Each row comes from the steps of one walk. Every step used is in the known rows, and no mark comes twice. Write the walk behind each row, first mark first.
Known rows:
mobi begu: [  5  -3  -4  -3  -2   7  -1 -16  -1  -2   1  -2 -25   1  -2   3   3  14
  -4   5  -9   2   4 -27   8   1   6   3  -2  -2  10   3   0  -6   4   4
   5   9   5 -34  -8  11 -17  -3   6  -6  13   4 -11  -6   3  10  -1 -15
   5   3  -5  -3  13  -5   0]
begu mopel tati pavid puza: [  5  -3  -9  13 -40   3   7 -14   7   0  -1 -10 -35  -1   4 -30 -18   3
  22  31  -8   4  -4   0 -21  25  15  -1 -20   2  12   1   5 -11  -3  14
   2  21   7 -14 -14  24   3  -4  -1  -7 -14  -6  16  11   0 -19   7  23
 -55 -26   2 -11 -20   1 -10]
pavid puza mobi begu mopel tati: [ 12  -1   0  -8 -23  15 -14 -45   1  -3 -10   1 -71   1   2 -46 -13  13
  20  32 -20  -5  -1 -66  16  16  14  -4  -7   8  37  -2  -1 -21   3  22
  -3  59  20  -3 -18  41 -21  -2   3 -12  23  -3  24  -1  11 -14   5  -8
 -45 -15   9 -16  11   2   7]
puza pavid begu mobi: [ -2 -10   6  -7 -17  14   7 -15  24 -11   0   8 -30   4 -12 -10   6 -15
  -6  22  19  -8  -1  -1  10 -10  70 -14  23   9  12   5  -5 -14 -19   0
   8  27   2 -30 -10  14  -4  -2   3  -6  -6   0  -4   2  13 -28   0  65
 -19   1  -1  -5  30   5 -10]
sesom mopel: [ -5   3 -28 -34  -3   9   3   8  -5  -3   0   2 -10   1   6  -5   3  -5
  13  -6  -2   1  11   1  -5   7  19  -2  -9  10  -6 -12   3  -1   5   8
   1   6   1   3  -1   4  -6   1  -3   7  -5   2  18  -1 -12 -12   0 -23
 -12  16   3  -7  -4   1  -1]
pavid begu mopel sesom: [  2 -10   1  -2 -35   3  -1  -2  -7 -20  -1   5  11  10 -11   4  16  -5
   6  -4 -13   0 -12 -22   8 -15  31 -11  -9   2  12 -10 -15  -3 -13   5
  -5  45 -10 -37  -5   1  28   2 -13   1   3   6  11   8  -2 -33  -6  10
 -55  35  11  -9   8  -9 -12]
mobi puza pavid begu mopel: [  3  -6 -16 -16 -25  10  -6 -18  28 -20   4  19 -57  28 -12  -4  14 -13
  18  31   9  -9 -22 -19   6 -13  21  -1  -3  13  30   4  -2 -18 -20  -4
  18  33   1 -11 -10  20   2   4  -3 -10  20 -11  28   4  11  16  -3  24
 -39  -7   4   0  24  14 -18]
pozu pavid: [  3  -5  -8   5   1 -11   2  12   9  -3  10  -4  15   4   4  -8  -8  -3
  12  -8  20   7  -9  26  -3   2  11   1   1   2   6  11   3   2  -3  -5
   1  -4  -7   9  -5   5   0  -3   5   0  13   1   0   1   3 -15  -5  15
 -14  -7  -6  -3 -14  -8   5]
mopel sesom: [ -2  -4  11  -2 -29 -10   8   6  -3  -6  -1   2  33   2  -2   6   5  10
   8 -12  -7   1  -2  -6   4 -13   4  -5  -6   7  -3  -6 -12   6  -4  -5
  -3  12  -2  -9   1   4  29   3  -4   4   0  11 -17  -1  -5 -10  -6 -17
 -33  31   9  -2  -3  -3   0]
mobi puza pavid: [  3  -2  -1 -10 -17  -1   5 -12  31   3   5  18 -32  13  -2  -3   8   5
  20  23  10  -6 -11   8   6 -19   5   4   2  17  17   9   1 -11  -9 -13
  14  10   6  24  -6  17 -13   1   3  -6  22 -10  -6  -5   7  35  -4  13
 -18 -14  -2   6   2  12  -8]
tati pavid begu mopel sesom: [  2 -15 -10   6 -69   2  10   5  -2 -26   4  -2   9  10  -6   6   1  -3
   2   9  -8   3 -18  -8  -4   0  48  -6 -13   7   7  -5 -15   2 -15  -1
  -3  31 -11 -76  -9   8  42  -3  -4   1 -10   0  -4  12  -3 -41  -7  21
 -73  22   5 -10  -9  -2 -14]
tati pavid puza mobi begu: [  7 -10  -7  -9 -38  11  -6 -21  22 -12  -3 -12 -70  -1  -2 -24 -26  10
  15  53 -16  -6  -3 -35 -10  21  20  19  -6   9  25   8   0 -11  -5   2
   1  14  13 -20 -20  41 -10   0  18 -12   8 -17 -13   0  13  -6  -2 -33
 -25  -3  -4 -11 -30  25  11]
pavid puza mobi begu mopel sesom: [ 14  -7  16 -11 -33   6 -13 -20   6 -12  -9  -1 -45  21  -7 -17  -4  10
  26  24 -16  -4  -2 -68  16  -1  25  -1 -11  14  34  -6 -10 -10  -7   9
  -6  65  15  -9 -15  41  10   7   2  -8  29   8  10   0   4 -19  -6 -57
 -62  25  15 -14   5   7   6]
puza mobi begu pavid: [ 13  -5 -12 -23 -28   9 -15 -16  -4  -4 -10   7 -60  17  -4  -4   0  -2
   0  34 -11  -6   0 -42  20   2  21  -4   7   7  21  11  -7 -11  -5   9
  -6  17  19 -26 -18  20 -36 -10  16  -6  18   0 -13  -5  14 -10  -7  15
 -40  21  -5  -7  23   3  10]
mopel begu pavid puza mobi: [ 10 -13  10 -16 -27   4  -6  -7  -5 -21 -10   4 -70  -1 -10 -22  -9  -3
  20  45 -17 -14  10 -27   4  14  25  11   4  19  23   6 -13 -16 -10   3
 -17  33  20  37 -13  27 -19 -10   7 -14   5 -21 -11   1  14 -21 -13  15
 -28  34   0  -6   5  21  17]
mopel begu: [  0 -10   9   5  -9   0  10   3 -12 -17   1  -2   1 -17  -5  -4  -4  14
   3  -1  -9  -3   9  -5  -1   2   4   5  -1   9   6   2 -10  -3   2   2
  -4  13   6   2   1   3  -6  -6  -2  -6  -4  -6 -18   0   1 -13  -9  26
  -4  13   1   7   0  -2   1]
sesom mopel tati pavid puza mobi: [ -7  -4 -35 -33 -58  12   3 -13  12  -8  -7  -4 -43 -19  13 -49 -34   7
  27  40  -7  -7   5 -10 -18  33  34   6 -12  22   7  -7   7 -13   2  10
  -5  34  15  12 -18  40 -15  -2   8   0   0 -19  17   0  -2 -31   3   4
 -59   1   0 -16 -39   8   7]
mopel tati pavid: [ -3  -8 -19  14 -48  -4  16  -9   3   2   2  -4   9 -20   8 -20 -17  17
  -2  17 -12   4  -3  16 -17  12  14  -2  -4   1  -8   4   1  -4   4   5
   2  -3   5 -20 -11  11  -4  -7   4   0 -11  -6 -13   0   0 -16   1  55
 -41 -19  -7   1 -21  -9  -4]
mobi puza: [  0   1   1  -9   5  -5   8 -14   6  -2  -3   6 -27  16  -4   5   2   0
  12  11  -3  -3  -8  -9   2 -16 -16   8  -6   7   7   4   3 -12  -4  -5
  11  -6   4   4  -4   6 -25   1   0  -8  25 -12  10  -3   1  36  -6 -20
   3   3  -2   1   8  16  -6]
sesom mopel tati: [ -9   7 -32 -25 -14   5  10  -5  -7  -1  -3   3  -2 -14  11 -27  -4   8
  11  -8 -11   1   8  -8  -3  12  14 -14  -8   9  -8 -15   3  -5   6  12
  -1  18   6  13  -6   7 -15  -4  -8   7  -3   4  21  -3 -12 -10   5  18
 -28  10   4 -11  -7 -16  -5]
tati pavid puza mobi begu mopel: [ 14 -11  -7 -10 -37  17 -11 -20  16  -8  -1  -3 -77  12  -2 -25 -24   4
  17  56 -10  -4  -6 -47  -4  25  23  10 -11  10  36   6   4 -11  -5  13
   2  31  14 -41 -19  37  -2  -1  17 -12  16  -7   8   5  12 -25   0 -25
 -45 -14   3 -12  -8  21   4]
begu pavid puza mobi: [  9  -4   4 -17 -25   5 -16 -11   5  -2 -12   4 -70  16  -2 -16  -3 -17
  18  42  -8 -11  -1 -17  -2  13  16   4   3   9  18   4  -5 -12 -12   2
 -12  22  15  22 -14  28 -19  -5  14  -9   7 -18   8   4  12 -10  -3   0
 -25  22  -2 -13   8  22  14]
pozu pavid puza mobi: [  6  -4   5  -4  -8  -9  -9  -1  16  -5   0  -6 -29  -2   4 -31 -29  -8
  28  20  19  -7  -8   6  -1  11  10  14   4  11  28   9   7  -6  -5  -7
  -6  22   2  42 -11  30   5   2  13  -5  23 -20  18   1  11 -13  -6 -14
 -16  -9  -1 -14 -33  15  19]
begu pavid puza: [  6  -2   9  -5  -8  -1  -9  -6  -2   4  -6  -3 -53  17  -7   2   8 -17
  21  27 -13  -5   3   9 -12   8   8   4  -8   1   4   3   1  -8 -11   7
  -5   1   8  10 -10  16 -23  -7   1 -11  -6 -13   4   8   5   9   0 -18
 -12  24  -3 -11   1  17   3]
sesom mopel begu: [ -6  -5 -22 -29  -9   9   9   8 -10 -18   2  -2 -11 -16   1 -10  -3  10
  16  -4 -17  -4  18  -7  -7  12  24   4  -7  17   2  -9  -4  -2   5   3
  -1  18   6  12  -3   5 -14  -2  -9   1  -8  -5   2  -1  -9 -27  -8  -2
  -9  27   4  -4  -4   0   3]
mopel tati: [ -1   1  -9   6 -13  -4   7 -17  -3   1  -3   1  11 -19   4 -20  -4  14
   2   1 -10   3   1  -4   8   2  -8  -9   1   1  -5  -3  -2  -7   5   8
  -3  13   7  12  -4   6 -12  -5  -2   1   0   1  -1  -6   1   1   5  39
 -22  -8   0  -3  -5 -15  -1]

Which walk is each row?
[  4  -7  -2 -11 -49   1   2 -14  20 -21   2  19 -29  27 -13  -3  21  -1
  23  17   3  -5 -24 -24  17 -27  36 -11  -6  18  28  -2 -14 -12 -22  -5
  11  52  -3 -20 -11  20  19   4  -7  -8  26  -3   5   3   6   9  -7  16
 -74  23  11  -4  13  12 -17] | mobi puza pavid begu mopel sesom
[ -2  -7 -15 -19 -23   8   0 -22  31 -14   4  17 -39  11 -10  -1  14   2
   8  29   6 -11 -15  -7   5 -19  11   5   7  13  19   6  -3 -16 -18 -14
  16  22  -1  -3  -7  18  -6   2   1 -10  19 -20  -1  -2  13  41  -7  23
 -21 -11  -5   2   6  21 -10] | mobi puza pavid begu
[  4  -3   7   7 -32  -8   4   8  -7  -5  -1   4  15  23   0   3   4   0
  13 -11   4   5  -6 -14  10 -10  12 -15 -14   5   5  -8  -9   6  -2   6
  -5  34   1 -19  -1   4  23   4  -9   3   2  18   7   4  -7 -26  -3  -9
 -53  26  18  -4   4  -8  -8] | begu mopel sesom
[  3 -12 -21  -2 -34   9   1  -1   1 -19   5  -1 -19   6  -3  -1  -4 -10
  -2  30   2   1 -15  -1 -11  18  35   4  -7  -3  11   0   0  -7 -12   6
   2  17 -10 -65  -9   3  21  -5  -2  -2 -12  -7  12  14   4 -36   1  37
 -48  -8   1  -4   0   3 -13] | tati pavid begu mopel
[  4  -5 -20  -7 -39   9   3 -36  18 -15   0  21 -45  12  -5 -26  12   2
  18  26   0  -8 -19 -18  16 -11  20 -14   1  12  27   2  -7 -27 -15   6
  15  49   8  -6 -12  24  -9  -3  -8 -10  19 -13  18   2  12  19   2  65
 -59 -21   4  -2  19   1 -19] | mobi puza pavid begu mopel tati
[  2  -3   7 -10  -2   1  19 -22  29   3  -6  17 -44  25  -8  -4   2  -9
  14  30  22  -5  -3  -1  15 -22  43  -7  13  18  12  13   5 -14 -16  -7
  16   5  11  -8 -16  24 -28   2   4  -9  18   0   1  -5   7  17  -3  29
 -11  -7   3   0  35  14 -13] | begu mobi puza pavid
[  2  -7  -2  -6 -42   7  -4  -6  23  -6  -2  -6 -41  -6   4 -29 -28  -6
  13  50   1  -7  -6  -2 -16  21  15  17  -5  12  14   6   2  -5  -6  -1
  -4  12   5   8 -11  30  12   2  17  -6   2 -22  -5   3  10 -19  -3 -10
 -26 -13  -6  -7 -29  24   9] | tati pavid puza mobi
[  5  -8 -13  -6 -56   7   1 -35  17  -6  -8  -8 -58 -18   6 -44 -26  27
  13  47 -19  -6   0 -37  -6  25  16   7  -2  10  20   8  -4 -15   3   7
   1  27  19 -22 -25  42 -14  -5  18 -10   9 -15 -10  -4  16 -10   1  11
 -39 -18  -9 -13 -26   9  11] | mopel tati pavid puza mobi begu
[ 11  -3   8 -10  -1   4 -10 -24  -2   1  -6  -7 -80  21  -9   3  11   0
  18  30 -17  -3   4 -28  -3   4  17   3 -11  -2  12   6  -1 -15  -9  11
  -2   5  12 -15 -19  27 -45 -10   9 -18   5  -6  -8   3   7  17  -2 -42
 -12  22  -2 -13   3  15   3] | mobi begu pavid puza
[ -1  -7 -11 -11 -32  15  -6  -5  24 -15   4   4 -20 -11  -6 -13   8  -5
   1  10   9  -7 -12   0   1  -5  27  -1  14   9  16  -1 -11  -9 -16  -5
   5  28  -5 -10  -2  13  14   3   1  -3  -4 -13 -10   1  13  -1   0  38
 -34  -4  -4   4  -1   5  -3] | puza pavid begu
[ 13  -5   2 -13  -1   1 -13 -19  17  -7   1 -10 -50  -1   2 -29 -26   7
  23  21  13  -2  -5 -25   5  10  15  12   3   9  31  11   4 -12  -2  -2
   1  31   9  21 -20  39  -6  -2  19 -13  35 -12   2  -3  14  -3  -6 -29
 -16  -5  -5 -16 -21  10  15] | pozu pavid puza mobi begu
[ -5 -15 -24  -3 -40   9   3  -3   2 -18   4  -7 -12 -13  -5  -3  -7  -4
 -10  20  -5  -2 -10  16 -15  11  30  11   1  -2   2   2  -5  -5 -11  -6
   4  -2 -10 -48  -6   6  20  -4   4  -3 -14 -20 -11   7   5 -16  -3  31
 -25  -5 -11  -5 -15   8  -4] | tati pavid begu
[  2 -12  15 -10 -13  -3  31 -21  18 -13  -3  14 -42   7 -15 -12   0   8
  16  34  12 -11   5 -10  14 -20  40  -4  17  27  19  14  -3 -17 -15  -8
  18  19  18   2 -13  22 -31  -4  -2 -15  15  -6 -17  -6  10   6 -13  53
 -18  -1   3   6  41  17 -11] | mopel begu mobi puza pavid
[  4 -10   0  -7 -62   5  -5   2  17 -23   7  12  -2  11  -8  -4  20  -1
  13   2   6  -1 -16 -14  12 -13  45 -15  -1  14  20 -10 -18  -3 -19   0
   1  59  -3 -20  -5  17  40   8  -9  -1   1   9  -8   6   6 -28  -2  26
 -73  16  12  -2   7  -4 -10] | puza pavid begu mopel sesom
[ -4 -14 -14 -11 -36   1  36 -43   4 -12 -10   4 -34  -4  -9 -14 -11   3
  -5  46  -7  -6  -8 -16  -1 -11  53  -7   7   4  -6  11   3 -26 -12  -3
  15   4   4 -57 -23  15 -33 -16   5 -10   6 -17  11   1   9  -3  -5  77
 -38  -6  -8 -14  26   8 -19] | mopel tati pavid begu mobi puza
[  8  -7  -9   7 -38  11   4 -32   7  -4   0 -13 -56   2  -3 -26 -18  16
  20  36 -18   6  -1 -28 -13  26  22  -1 -21   2  19   3   2 -15   1  19
   6  25  12 -43 -22  34 -14  -7   3 -14  -8  -2   4   5   4  -6   6  -1
 -58 -16   2 -12 -21  -1  -9] | mobi begu mopel tati pavid puza
[  1  -5 -18   0 -50  10  -5 -18  17 -13   5  14 -22  -5  -2 -35   4   3
  10  13   1  -2 -14 -10  12   3  34 -19   8   6  20  -6 -11 -18 -12  13
   4  50   5 -14  -9  18  10  -1 -11  -5  -5  -1  14   3  11 -25   7  83
 -66 -21   5  -1  12  -9 -11] | puza pavid begu mopel tati
[  1 -11  21  -2   9  -5  35 -25  -9 -15 -10   8 -33   7 -17   2  -3   6
   8  25  -8  -9  11 -20  15 -20  29   0   5  15   7  13  -1 -18  -3  -7
  10   5  13 -13 -15  10 -39  -9  -3 -13  17  -5   3   0   3   5 -14  32
   4  17   3   0  41  15 -11] | mopel begu mobi puza
[ -3  -4  -5   7 -37   1  12 -18  13   1   0 -13 -20 -15   5 -29 -21  10
  17  29 -23  -1  -2  10 -22  17   8  10 -12   5  -1   3   2  -8  -3   5
   1   6   7   3 -12  27  -3  -6   9  -9 -14 -19  -4   4   2  -1   5  21
 -42 -18  -9  -8 -35   5   0] | mopel tati pavid puza
[  3  -4 -13  -8  -1   9  -6 -11  -9 -14   1   3 -19  11  -9  -1  10 -15
  -2   9  -4  -2  -8  -9   1   2  21  -8  -6  -6  18  -6  -3 -10  -7   9
   1  29  -6 -30  -2  -2  14  -2  -9  -2   0  -1  26   9   5 -18   1  14
 -28   3   7  -6  17   4 -10] | pavid begu mopel
[  4 -10 -15 -45 -29  13  -6   0  -5 -21 -11   5 -78  -2  -4 -26  -8  -5
  34  42 -20 -15  18 -25  -4  22  44  11  -7  28  19  -6 -10 -14  -8   9
 -17  39  22  36 -17  29 -35  -9   2  -6   3 -22  14   2   2 -29 -12   4
 -38  47   6 -15   2  21  14] | sesom mopel begu pavid puza mobi
[  8  -1  -5 -13 -11  13 -10 -20   4  -9  -6   5 -35  -1   1 -12  -9  12
  -4  22  -5  -5  -1 -50  19   4  13   6   6   6  19   5  -5 -10   4   3
  -2  32  12 -18 -10  20 -14   0  11  -4  23   2  -3  -9  12  -8  -3 -13
 -16   3  -1  -4  12   6  13] | puza mobi begu
[  7 -11  12  -6 -13  -3   1  -5 -11 -14  -5  -5 -53   2 -11  -5   2   3
  21  27 -22  -8  11  -6 -10  10  21   9  -4  11  11   4  -9 -14 -11   6
 -10  11  11  20 -12  13 -22 -13  -1 -16  -9 -22 -12   7   6  -9 -10  10
 -18  32  -3  -4   4  14   7] | mopel begu pavid puza
[ -7  -3 -33 -22 -50   6  13  -8   7  -2   1 -10 -36 -11  10 -32 -22  13
  29  23 -19   0   8   8 -32  28  28   5 -22  13  -2 -12   8  -8   1  11
   1   9   6   8 -14  26  -9  -5   0  -1 -19 -15  13   5  -9 -17   5  -3
 -43  -1   0 -16 -42   4  -3] | sesom mopel tati pavid puza
[ -5 -12 -25   2 -52   6  15 -20  -4 -17   0  -7  -3 -27   0 -24  -8   9
 -11  24 -12  -2 -10   6 -14  11  31   3   2  -2  -4   0  -8 -11  -5   2
   2  16  -4 -43 -11  11   4 -10   3  -2 -14 -15  -8   3   8 -15   1  61
 -45 -11 -12  -7 -24  -6  -6] | mopel tati pavid begu
[ -9  -4 -45 -19 -55   6  17  -2   3  -5   0  -2  -5 -17  11 -24 -16  15
  12  14 -10   4   7  11 -15  23  32  -5 -12  11 -12  -8   2  -4   6   9
   3   5   7 -17 -13  14  -9  -7   4   7 -16  -2   6   0  -9 -28   3  33
 -52   2  -5 -10 -26 -17  -5] | sesom mopel tati pavid
[  6  -3   5 -18  -9  13 -16 -26  11  -8  -8  -4 -64  -5  -4 -20 -15   9
  13  32  -6 -10   5 -53   6  11   8  11   1   9  25   2  -1 -12   0   5
  -3  35  12   2 -12  38 -12   2  13 -12  22 -11   3  -4  12   5  -2 -47
  -6   7   2 -11  -5  18  14] | pavid puza mobi begu
[  3  -3  14  -6  16  -2  24 -31   3   3 -11   9 -33  27 -13   9   0  -9
   4  26   6  -6   2 -16  14 -22  25  -8   5   5   0  10  11 -13  -8  -2
  14  -3   6 -22 -11   8 -38  -4   0  -9  22  -4  19   0   1  15  -5   8
  12   7   4  -8  35  11 -12] | begu mobi puza
[ -6  -9  -6 -30   2   8  27   4 -17 -18  -7   0 -20  -8  -8  -6  -4   5
  10   6   0  -4  28 -17   4   4  58  -9   5  20  -6  -6  -2  -7   1   6
   0  24  13 -20  -9   5 -23  -8  -3   0  -5   6   6   0 -10 -50  -7  19
 -10  35   6 -11  29  -5  -7] | sesom mopel begu mobi
